Known rows, with every step that occurs
luteli -> geda -> sevis: [ 15  53 -11   8  17 -13  21 -19  16   4 -22 -16 -44  -7   6  22   0   6
 -20  -2   5  11 -25 -14  -1 -34  18 -11  57]
sevis -> geda -> sopaf: [  4  50 -18   9  19   7  -9 -14  29   9 -14 -35 -53 -10  -1  16  17  11
 -27 -27   2  17 -21  10  -5 -36   0 -12  36]
luteli -> nusa -> gase: [ 17  49 -25  14  22 -10  -3 -22  25  15 -12 -21 -48 -19  -7  27  19   6
 -18   3 -18  18 -12  10  15 -21   6 -16  24]
fazet -> geda -> gase: [ 28  47 -30  11  47  19 -24 -28  27  -2 -15 -28 -38 -21  -8  12  -3   0
 -16  10 -14  11 -20   8  20 -25  19   1  35]
lugop -> nusa -> luteli -> geda -> perik: [ 10  54 -15   2   4 -12  14  -4  17  16  -9   4 -47  -8   6   4  13  -5
 -11  15  -6  19 -24   9   1 -26  30 -27  35]
sapur -> geda -> perik: [ 11  46 -36   3  35  34   5 -26  33   8  -9 -15 -46 -14   5  15   0  -1
  -8 -11  -6  21 -25  32  -2 -33  19 -27  73]
sopaf -> geda -> luteli: [ 13  48 -19   5  16  37 -10 -20  16  12  -7 -19 -32 -27   2  14  32  14
 -12 -11  -6  -1 -19  27  21 -18  26  -9   3]
nusa -> gase -> geda: [ 13  41 -34  13  24   4  22 -26  23   8  -6 -36 -32 -23   3  18  12   5
 -16   5  -3  27  -9  15  21 -24  20 -10  16]
sopaf -> geda -> sapur: [ -3  55 -24  12  14  26 -19 -22  17   2  -5 -25 -43 -20   5  22   8  11
 -15 -23   8   3 -19  20  18 -19  -8 -11  11]
fazet -> geda -> luteli -> nusa: [ 22  45 -14   4  41   1 -22 -12  17   9 -11  -7 -52   2  -1  23  30   4
 -21  36  -1  -7 -22   0  21 -23  -3   5  17]
dafevo -> geda: [ 10  52 -29  10  29  16  -4 -22  26   1  -9 -18 -48 -12   3  18  15   5
 -21  -8 -15  18 -23  14   2 -25  26 -18  40]
lugop -> nusa -> gase -> geda -> sapur: [  6  56 -24  15   7  -9   6 -13  12   6  -3 -31 -55 -18   5   5   8   4
 -20  -1   4   9 -10  -1  25 -13  -7 -19  17]
geda -> gase -> nusa: [ 31  56 -27  11  19  19   4 -25  25   5  -1 -24 -57 -40 -14  24   6  -3
 -18 -11 -18   4 -15  11  16 -16   9 -10  31]
lugop -> nusa -> gase: [ 17  55 -33  14  10   4 -15 -21  24  12  -9 -19 -62 -28  -3  -2  12  -3
 -19  -1 -19  21 -13  18  12 -15  27 -27  36]
sapur -> geda -> luteli -> nusa: [ 23  34 -20   2  28  -2   0 -16  16  17  -8 -16 -40  -7   1  21  36  13
 -16  18 -10  -5 -20   2   9 -22 -11 -22  37]
fazet -> geda: [ 13  46 -37   9  44  19 -30 -25  29  -1 -10 -16 -51  -7   4  15   6  -5
 -19  23   5  17 -22  18  12 -27  11  -1  34]
lugop -> nusa -> luteli -> geda -> sapur: [  2  49 -13   9   2 -25  -1  -5   5  11  -3 -15 -35 -11  11   4  13   7
 -17  20   2   5 -17 -19  15 -14  -7 -28   8]
nusa -> luteli -> geda -> sevis: [ 14  42  -5   9  19 -27  30 -13   7   9 -19 -15 -13 -13   4  12   4  11
 -14   3  -5  14 -19 -22  12 -33  30 -18  22]
sevis -> geda: [  6  41 -34  11  25  27 -14 -24  29   7  -9 -20 -44 -11   0  13   1   2
 -19 -19  11  13 -19  24   2 -29   2 -14  34]
sopaf -> geda: [  8  48 -31   8  14  25 -14 -24  23   4  -8 -23 -51 -19   1  21  19   4
 -16 -12   4  16 -20  37   7 -24  12 -11  24]
dafevo -> geda -> gase -> nusa: [ 29  54 -16   8  23  -1   6 -16  17   2   2 -24 -59 -26 -12  23  18   2
 -21 -14 -29   5 -16   7   6 -22  11 -15  31]
sevis -> geda -> gase -> nusa -> luteli: [ 26  33 -16  11  21  -2   6 -13  11  14   4 -26 -20 -31 -18   8   6   5
 -12 -18 -14   5  -7   8  18 -24  -2 -14  -7]
dafevo -> geda -> perik: [  7  64 -24   5  33  32   7 -18  33   2 -11  -4 -51  -8   2  20   4   0
 -14 -24 -16  20 -27  26  -1 -33  43 -16  55]
perik -> geda -> gase -> nusa -> luteli: [ 28  40 -13  10  32  -1   1 -12  11   9   5 -24 -22 -36 -13   5 -10  -1
 -12  10 -18   9  -9   3  24 -19  21   9 -22]
luteli -> nusa -> gase -> geda: [ 18  41 -23  11  18 -25  23 -17  19  12  -8 -28 -48  -6  -3  32  24   5
 -19  15  -1  17 -11   8  15 -25  -7  -7  15]

Rows
[ 14  52 -18   6  22 -10  34 -13  26  13 -10 -14 -52  -5  -3  33  15  -1
 -11   0  -4  19 -15  20  12 -32   7  -6  34] => luteli -> nusa -> gase -> geda -> perik
[ 19  54 -20   9  19   3  37 -19  17  -4 -20 -19 -49 -11   3  21  -3   3
 -22 -13  16  11 -23  -3  12 -33  21  -3  47] => gase -> geda -> sevis
[ 23  40 -10   7  46 -12 -22 -14  12  18  -9 -17 -37  -7  -4  16  31  10
 -16  30 -22  -1 -12  -1  29 -22   7   2   1] => fazet -> geda -> luteli -> nusa -> gase
[  9  48 -12   1  18  -9  29  -7  15  17   6  -3 -41 -15   2  24  16  -4
  -9  18  -4  16 -17  13   4 -32  11 -15  17] => gase -> nusa -> luteli -> geda -> perik
[ 14  57 -12   9  12  12   3 -19  13   2 -18 -15 -50 -16  -1  18   6   7
 -18 -34   4   8 -23  16   6 -31  22  -8  39] => sopaf -> geda -> sevis
[ 22  50 -20   8   7  -2  14 -11  11  17  -4 -24 -45 -24   2  -4  31   6
 -16  10 -10   3 -11   5  26 -13  26 -17   9] => lugop -> nusa -> gase -> geda -> luteli
[ 18  41 -23   9  28  17  25 -22  17  15  -5 -34 -15 -30   3  10  23  14
 -11   4 -12  10  -8   5  35 -19  32  -7  -2] => nusa -> gase -> geda -> luteli
[ 27  46 -15   6  12 -14  15 -18  17   9   0 -28 -56 -24  -7  30  16  -1
 -18  11 -10   3 -16  -1   4 -24  -8  -9  35] => luteli -> geda -> gase -> nusa
[ 14  52 -17   6  33  28   0 -18  19   8  -8 -15 -30 -19   5  11  28  14
 -17  -5 -24   2 -21   4  17 -21  40 -15  20] => dafevo -> geda -> luteli
[ 30  46 -20  12  20   6  13 -19  15  10   1 -21 -26 -45 -15  14   9   3
 -12  -3 -27   9  -9   3  27 -16  20 -16  -5] => geda -> gase -> nusa -> luteli
[ 10  58 -32   4  49  37 -19 -23  35   0 -13  -4 -56  -5   3  17  -4 -10
 -13  10   2  19 -28  30   9 -34  27   1  52] => fazet -> geda -> perik
[  3  42  -6   6  14 -30  18  -9  16  14 -13 -35 -22 -16   7  19  32  16
 -21  18 -15  25 -17 -16   6 -33  20 -18   5] => nusa -> luteli -> geda -> sopaf
[  2  50 -26  17  27   7  15 -24  18   5  -2 -41 -24 -23   6  19   0  12
 -15  -6   3  15  -7  -2  32 -18   0 -10   5] => nusa -> gase -> geda -> sapur
[ 18  34 -30   3  34  27  -4 -25  21  13  -7 -26 -23 -22   6   7  22  13
 -11   5 -13   3 -19   9  14 -22  15 -26  36] => sapur -> geda -> luteli
[ 20  42  -5   9  36  -5 -12 -13  16  21 -10 -21 -26 -14  -4  12  10  11
 -13  19 -19   0 -11   1  23 -18  19  12 -11] => perik -> geda -> luteli -> nusa -> gase
[ 12  35 -17   4  12 -26  19 -10   9  15   6 -14 -38 -17   3  23  27   1
 -17  32  -2  14 -12   0   8 -26  -5 -17  -2] => gase -> nusa -> luteli -> geda
[ 21  46 -15   3  16  -4  26 -10  16  11  -8 -15 -44  -6   2  31  36   9
 -20  21   9  -6 -20   1  21 -21  -5  -1  11] => gase -> geda -> luteli -> nusa
[  5  46 -18   3  24   4  24 -15  22  14 -10  -6 -14 -13   7  17   6   3
  -5  12  -7  24 -21  10   9 -33  34 -16  25] => nusa -> luteli -> geda -> perik
[ 22  49 -13  11  25   2   0 -18  18  22 -11 -20 -29 -25  -6  19  29  14
 -14   6 -28   1 -11   0  29 -15  19 -12   7] => geda -> luteli -> nusa -> gase
[  8  43   1   2   7 -46  22  -2   8  16   0 -30 -47 -15   2  26  42  11
 -25  25 -10  17 -13 -14   1 -31  -5 -16  -1] => gase -> nusa -> luteli -> geda -> sopaf
[ 31  38 -18   8  42  -8  -9 -14  10   6   4 -20 -30 -28 -13  10  10  -3
 -13  24 -21   8 -10   1  29 -22   9  -2  -9] => fazet -> geda -> gase -> nusa -> luteli
[ 14  56 -15   9   0 -32  16  -6  17  11 -10 -40 -74 -16   0   8  34   5
 -28   2  -9  23 -12   0   6 -24  13 -18  26] => lugop -> nusa -> gase -> geda -> sopaf
[ 17  44   1   6  12 -40  34  -6  -2  11  -5  -9 -39 -12   0  20  13   5
 -19  11  -3   8 -14 -21   6 -31   7 -16  14] => gase -> nusa -> luteli -> geda -> sevis
[ 21  53 -17   6  19  14   1 -16  22  13 -13  -9 -46 -16  -2  26  29   9
 -19  10  -8  -6 -22   1  20 -15   8  -8  19] => geda -> luteli -> nusa
[  9  49 -18  10  20 -14  26 -16  23  10 -11 -52 -42 -22   2  21  28  14
 -24  -2 -12  28 -10   0  14 -30  18  -8  17] => nusa -> gase -> geda -> sopaf
[ -4  42 -16  13  20  -8   9 -17  12  10  -4 -25  -6 -16  12  17   4  14
 -13  16  -1  10 -15 -19  23 -20  -2 -20  -6] => nusa -> luteli -> geda -> sapur
[ 24  48 -24  12  38  27 -13 -26  29   1 -12 -33 -28 -30  -7   8 -24   1
 -12  -2 -12  10 -20   9  16 -22  32  11  23] => perik -> geda -> gase
[ 24  54 -23  11  31  16   2 -24  25   0 -12 -28 -32 -24  -8  15   7   9
 -16 -20 -32  11 -20   5  11 -23  36 -17  39] => dafevo -> geda -> gase
[ 20  42 -25   8  30   2  10 -25  17   3 -18 -23 -42 -12   3  11  -3   7
 -18 -16  -2  12 -22  -1  -1 -34  15 -27  70] => sapur -> geda -> sevis
